Each row was made from one small tree. The marks that hang from a mark follow it in brackets, in alphabetical order. Every link used is in the known rows. Write each row's tree.
Known rows:
D(A): [-0.68  1.16 -1.07 -0.35 -1.20 -1.89 -1.32 -0.86  1.62 -0.61 -1.69  2.80
  0.28 -3.74  1.21  4.32 -0.05 -0.76 -0.70 -0.31  0.17 -0.66  0.59  2.00
 -0.54]
K(Y(A(M S(B(Q))))): [-0.70  0.45 -1.70  2.30 -1.10 -0.16 -1.15 -1.31  3.33  0.21 -3.79  0.38
 -0.59 -5.26 -0.58 -0.13  0.76  0.46  0.10  0.06 -3.01 -0.72  0.79  1.23
 -2.85]
V(A(N S) B(Q)): [ 0.17  0.75 -1.97  3.79 -1.25  0.37 -2.16 -0.32  0.09 -0.21  2.20 -3.08
 -1.53 -0.44 -0.03 -0.93 -1.69  1.44 -1.14 -1.80  0.62 -1.01  2.05 -1.65
 -0.33]
D(A(N)): [-0.56  1.09 -1.62 -1.58 -1.59 -1.85 -1.11  0.18  0.27 -0.94 -0.30  3.09
 -0.06 -0.92  0.64  4.00  0.10 -0.08 -1.11 -0.18  0.35 -0.14  0.55  0.67
  0.29]
K(D Y): [-1.05  1.56  0.70  4.26 -0.88  0.00 -1.13 -2.85  2.40  0.29 -4.31  1.25
  0.26 -4.79  2.67  2.80  1.75  3.18 -0.82  0.42 -1.75 -0.62  0.58  1.70
  0.03]
Q(J): [ 2.15  1.03  0.42 -3.17 -1.32 -1.16 -1.81 -2.28  0.65  0.95 -1.83  0.29
  1.15 -1.12  3.21  2.72  0.25  1.13  0.33 -0.43 -1.32  0.45  0.71 -0.28
 -1.78]
S(B(Q(J))): [ 2.42  0.94  0.44 -4.99 -0.97 -1.01 -2.68 -1.91  0.70  1.92 -0.73 -0.16
  0.94 -1.57  2.89 -0.47  1.19  0.67 -0.40 -0.83 -2.19  0.02 -0.25  0.15
 -2.29]
K(D(A(N))): [-0.69  0.83 -0.74  1.76 -1.22 -0.45 -0.88 -1.03  0.68 -0.87 -1.30  2.81
 -0.14 -2.12  1.12  4.56  1.56  2.14 -1.17  0.48 -0.64 -1.31  0.65  0.76
  2.37]
X(N(A(S))): [ 3.02  0.89 -1.35  1.76 -0.59 -0.49 -1.12 -0.46  1.14 -2.33  0.64 -1.36
  0.75 -5.10  0.26  2.62 -1.41 -0.53 -0.19 -0.14  3.01  0.59 -0.17 -2.10
  0.95]
V(A B(Q(J))): [ 0.07  0.71 -0.17  3.39 -1.00 -0.11 -2.67 -1.82  0.24  2.20  1.50 -1.30
  0.40 -1.66  2.80 -0.17 -0.41  0.91 -0.95 -1.50 -0.19 -1.98  1.94 -2.27
 -1.63]
B(Q(J(S))): [ 2.51  0.70  0.04 -3.77 -0.86 -0.12 -2.59 -1.68  2.12  1.07 -2.69  0.98
 -0.36 -0.95  3.14 -0.63 -0.53 -1.15  0.88 -0.51 -2.25  0.21 -0.73  0.68
  0.06]
D(A(S V)): [-1.03  0.67 -1.13  0.77 -2.04 -1.90 -0.04 -0.53  2.03 -2.72 -1.87  0.10
 -0.08 -4.52 -0.65  4.13 -1.77 -0.85  1.28 -0.90  0.64  0.67  0.01  3.51
 -1.10]
Y(A(M N S(B(Q)) V)): [ 1.22  0.03 -1.64 -0.68 -1.69 -0.88 -0.37  1.21  0.91 -2.04  0.27  0.13
 -1.26 -0.96 -2.30  1.21 -0.63  0.64  1.44 -0.14 -1.93 -0.13 -0.80  0.68
 -1.80]
Y(A(S V) B(Q(J))): [-0.59  0.45 -0.21 -0.28 -2.25 -1.20 -1.38 -1.90  2.89 -1.24 -1.83 -3.29
 -0.59 -2.18 -0.54  1.87 -1.58 -0.07  1.61 -1.14  1.55 -1.95 -0.10 -0.85
 -3.37]
Y(A(M)): [ 0.66  0.70 -0.84  1.34 -0.82 -0.92 -1.26  0.02  2.04 -0.59 -1.44  2.30
 -0.67 -2.48  0.13  4.15  0.44  0.56  0.55  0.74 -1.94 -1.72  1.03  0.77
 -1.35]
X(N(A(V))): [ 2.26  1.19  0.03  1.23 -0.93 -1.89 -0.69  0.78 -0.15 -2.36  1.94  0.89
  1.13 -4.90  1.01  3.89 -1.71 -0.88  0.12  0.06  3.25  0.63 -1.74 -1.88
  0.04]
D(A(N S(B(Q)))): [ 0.59  0.55 -2.71 -2.71 -1.51 -1.02 -1.48 -0.50  0.97 -0.97 -0.63  0.28
 -0.70 -2.09 -0.69  0.51  0.16 -0.19 -0.96 -0.91 -0.60  0.30  0.19  1.09
 -0.18]
Y(A(M S)): [ 0.96  0.35 -1.66  1.92 -1.05 -0.19 -0.72 -0.67  2.94 -1.45 -2.69 -0.18
 -0.98 -2.94 -1.13  3.52 -0.36  0.56  1.38  0.32 -2.11 -1.08  1.38  1.13
 -1.29]
D(A(M N)): [ 0.14  0.71 -2.02 -0.20 -1.27 -1.14 -0.75  0.70 -0.12 -0.77 -0.55  4.15
  0.03  0.22 -0.01  4.06  0.26  0.21 -1.04  0.53 -2.58  0.12  0.19  0.10
  0.30]
X(N(A(M S(B(Q))))): [ 3.98  0.39 -1.74  1.07 -0.12  0.41 -1.31  0.24  1.03 -1.14  0.73 -0.90
  0.58 -4.44 -0.30 -0.15 -0.46 -0.60 -0.60  0.30 -0.38  0.57 -1.15 -2.28
  0.68]
A(M N S(B(Q(J))) V): [ 3.30  0.00 -0.77 -2.98 -1.94 -0.35 -0.32  0.61 -0.76 -1.02 -0.06 -1.01
  0.15  1.83 -0.49 -0.23 -0.52  1.46  1.39 -0.37 -4.21  2.39 -1.55 -0.32
 -1.89]
V(A): [-0.17  1.46 -0.62  4.09 -0.72 -0.87 -1.81 -0.57  0.60 -0.16  0.77  1.22
  0.85 -4.09  1.77  2.74 -0.90  0.68  0.09 -0.78  0.39 -1.38  1.38  0.45
 -1.56]
B(Q): [ 1.38  1.38 -0.07 -3.59 -1.02 -1.14 -2.59 -0.91  1.73  0.12 -1.95  0.22
 -1.24 -2.07  2.15  0.72 -0.29 -0.92 -0.01 -0.46 -1.73 -0.50 -0.12  1.35
 -0.88]
N(A(S V(B))): [ 0.60  0.95 -0.40  4.60 -1.08 -0.29 -0.89  0.31 -0.19 -2.77 -0.05 -2.70
  0.21 -1.66 -0.47  2.79 -2.72  0.65  0.33 -0.83  3.95  1.08  0.48  0.85
  0.13]

Which tree is each row?
[ 2.68  0.63  0.39 -1.87 -0.49 -0.48 -2.08 -1.69  1.07  1.25 -1.21  0.55
  1.56 -1.09  2.27  0.47  0.17  1.41  0.39 -0.52 -1.18  1.24 -0.22  1.03
 -1.18]
Q(J(S(B)))
[ 1.33  1.05 -0.71 -1.33 -2.25 -1.65 -0.13  0.48 -0.16 -3.32 -0.23 -1.51
 -0.71  0.33 -0.83  2.92 -2.30  1.16  1.52 -0.82  0.49  2.10 -0.59  1.50
 -0.84]
A(N S V)
[ 1.59  0.30  0.39  2.74 -0.88  0.16 -1.32  0.63 -1.19 -0.17 -0.10  0.70
  0.69  0.45  1.71  1.67 -1.05 -0.21 -0.03  0.07 -0.28  0.36 -0.73 -1.51
 -0.53]
N(A(M V(B(Q(J)))))
[ 1.80  0.94 -0.73 -3.84 -1.98 -1.40 -0.93  0.55 -0.17 -2.43  0.64 -2.20
 -0.70 -0.18 -1.08 -0.09 -1.22  0.82  0.86 -1.12 -0.59  1.94 -1.32  1.47
 -1.65]
A(N S(B(Q)) V)
[ 0.10  0.83 -0.36 -2.74 -1.74 -1.14 -2.59 -1.17  1.19  0.57 -0.49 -0.38
 -0.78  1.22  0.76  1.63  0.31  0.50 -0.61 -0.51  1.43 -2.66  0.34 -3.75
 -1.92]
Y(A(N) B(Q(J)))
[ 2.90  0.66 -0.88  0.49 -0.94 -1.14 -0.95  0.33  0.63 -2.43  1.90 -1.32
  0.66 -5.57 -0.31  0.60 -1.68 -1.12  0.37 -0.54  2.54  0.94 -2.11 -1.43
 -0.26]
X(N(A(S(B(Q)) V)))
[ 2.68  0.72 -1.75  0.35 -1.25  0.10 -0.55  0.44  0.30 -1.85 -1.29 -0.64
 -0.85  1.65 -0.71  2.18 -0.67  1.81  0.34  0.36 -3.68  1.76  0.48  0.27
 -0.05]
A(M N S)
[-0.80  0.79 -0.13  0.45 -1.90 -2.54 -1.04  0.80 -0.22 -1.60  1.59 -0.56
 -1.38  0.12 -0.93  4.26 -1.18  1.68  0.06 -0.62  2.49 -0.94  0.57 -0.15
 -1.54]
Y(A(N V(B)))
[ 3.83  0.11 -1.56 -2.78 -1.33  0.64 -1.27 -0.49 -0.04  0.08 -0.74 -0.92
 -0.06  2.17  0.31 -1.01  0.74  1.72  0.15 -0.16 -4.93  1.62 -0.36 -1.03
 -1.06]
A(M N S(B(Q(J))))
[ 0.39  1.38  0.64 -0.43 -1.93 -2.42 -1.19  1.07 -1.44 -1.51  1.88 -1.88
 -0.83  2.46  0.04  3.10 -1.74  2.31 -0.55 -0.79  0.85  1.29 -0.26  0.26
 -0.97]
A(N V(B))
[ 0.19  0.67 -1.34  4.69 -0.77  0.23 -2.15  0.96 -0.97  0.88  2.76  0.12
 -0.98  0.94  0.42 -0.19 -0.57  1.43 -1.67 -0.61 -2.32 -1.45  1.13 -2.40
 -0.20]
V(A(M N) B(Q))
[ 1.76  0.05  0.12  3.29 -0.44  0.66 -1.37  1.02 -0.48 -0.38 -0.46  1.26
  0.57  0.71  1.25  0.56 -1.92 -0.68  0.45  0.08 -0.53  0.78 -1.21 -0.43
  1.02]
N(A(M V(B(Q(J(S))))))
[ 0.90  0.62 -2.03 -0.75 -1.39 -1.10 -1.31 -0.32  1.22 -1.58  0.15 -1.07
 -0.66 -1.58 -1.50  2.21  0.07  1.89  0.19 -0.58  1.29 -0.63  1.44  0.42
 -1.71]
Y(A(N S(B)))
[ 1.49 -0.17 -1.91  4.60 -1.25  1.38 -1.47 -0.59 -0.66  1.02  1.46 -2.23
 -0.29  1.66  0.68 -0.79 -0.69  1.82 -0.61 -1.20 -2.83 -0.53  1.83 -3.40
 -0.41]
V(A(M N S) B(Q(J)))
[ 0.72  0.23 -1.69  1.25 -1.99 -0.99  0.32  1.15  0.98 -3.06 -0.41  0.81
 -1.07 -0.72 -2.30  4.14 -1.42  0.86  2.04  0.19 -0.97  0.04  0.01  0.79
 -1.19]
Y(A(M N S V))
[-3.40  1.30 -0.30  3.42 -1.47 -0.18 -1.46 -2.17  2.24  0.43 -3.58  1.67
 -0.52 -2.95  1.16  1.65  1.88  1.82 -2.81  0.04 -0.30 -2.12 -0.17 -0.80
  0.54]
K(D(A(N)) Y(B(Q)))
[ 0.28  0.06 -1.30  3.01 -1.90 -1.03  0.00  1.06  0.41 -2.54  0.52 -1.70
 -1.51  0.67 -2.68  3.68 -1.49  2.00  0.84 -0.22 -0.36  0.02  0.77  0.16
 -1.28]
Y(A(M N S V(B)))
[ 0.29  0.02 -2.11 -0.80 -1.82 -1.08  0.00  1.29  0.32 -1.88  0.02  1.41
 -0.35 -1.25 -1.88  1.25 -0.67 -0.31  0.38 -0.28 -3.01  1.27 -1.29  1.64
 -1.05]
D(A(M N S(B(Q)) V))
[ 1.62  0.33 -0.74  0.57 -1.88 -0.44 -0.54  1.25 -0.07 -1.92  0.14 -2.98
 -2.06  2.94 -1.41  0.53 -1.90  1.30  0.47 -0.51 -3.13  1.64 -0.61  0.04
 -0.41]
A(M N S V(B(Q)))
[ 2.02  0.53 -1.01  2.09 -0.59  0.62 -0.75  1.10 -0.02 -2.20 -0.50  0.16
  0.63 -2.01 -0.70  0.52 -1.48 -0.61  1.06  0.02 -0.67  1.26 -1.34  1.20
 -0.53]
N(A(M S(B(Q)) V))
[-0.17  0.84 -0.58  7.89 -0.33 -0.12 -1.79  0.02 -0.02  0.92  1.94 -0.13
  0.48 -1.51  0.58  2.44 -0.58  2.60 -1.33 -0.50 -1.77 -1.19  2.25 -1.02
 -1.37]
V(A(M) B)
[-3.11  0.87  0.97  6.74 -1.28 -0.22 -0.78 -1.49  3.42 -0.27 -4.01  1.09
 -0.91 -4.51 -0.03  2.44  1.26  2.07 -0.15  0.64 -1.83 -2.90 -0.75  0.06
 -1.38]
K(D Y(A(M V) B(Q)))
[ 2.69  0.07 -0.85  1.33 -0.94  0.78 -0.65  0.32 -0.44 -1.25 -0.66  0.15
  1.64 -1.71  0.39  0.17 -1.07 -0.42  1.27 -0.13 -1.05  1.38 -1.18  0.02
 -0.86]
N(A(M S(B(Q(J))) V))
[-0.53  0.13 -0.57  5.73 -1.31  0.19  0.69 -1.07  2.21 -2.39 -2.75  1.09
 -0.01 -3.74 -0.63  4.81  0.33  1.80  1.02  0.54 -2.82 -0.25 -0.01  3.08
  1.42]
K(D(A(M S V)))
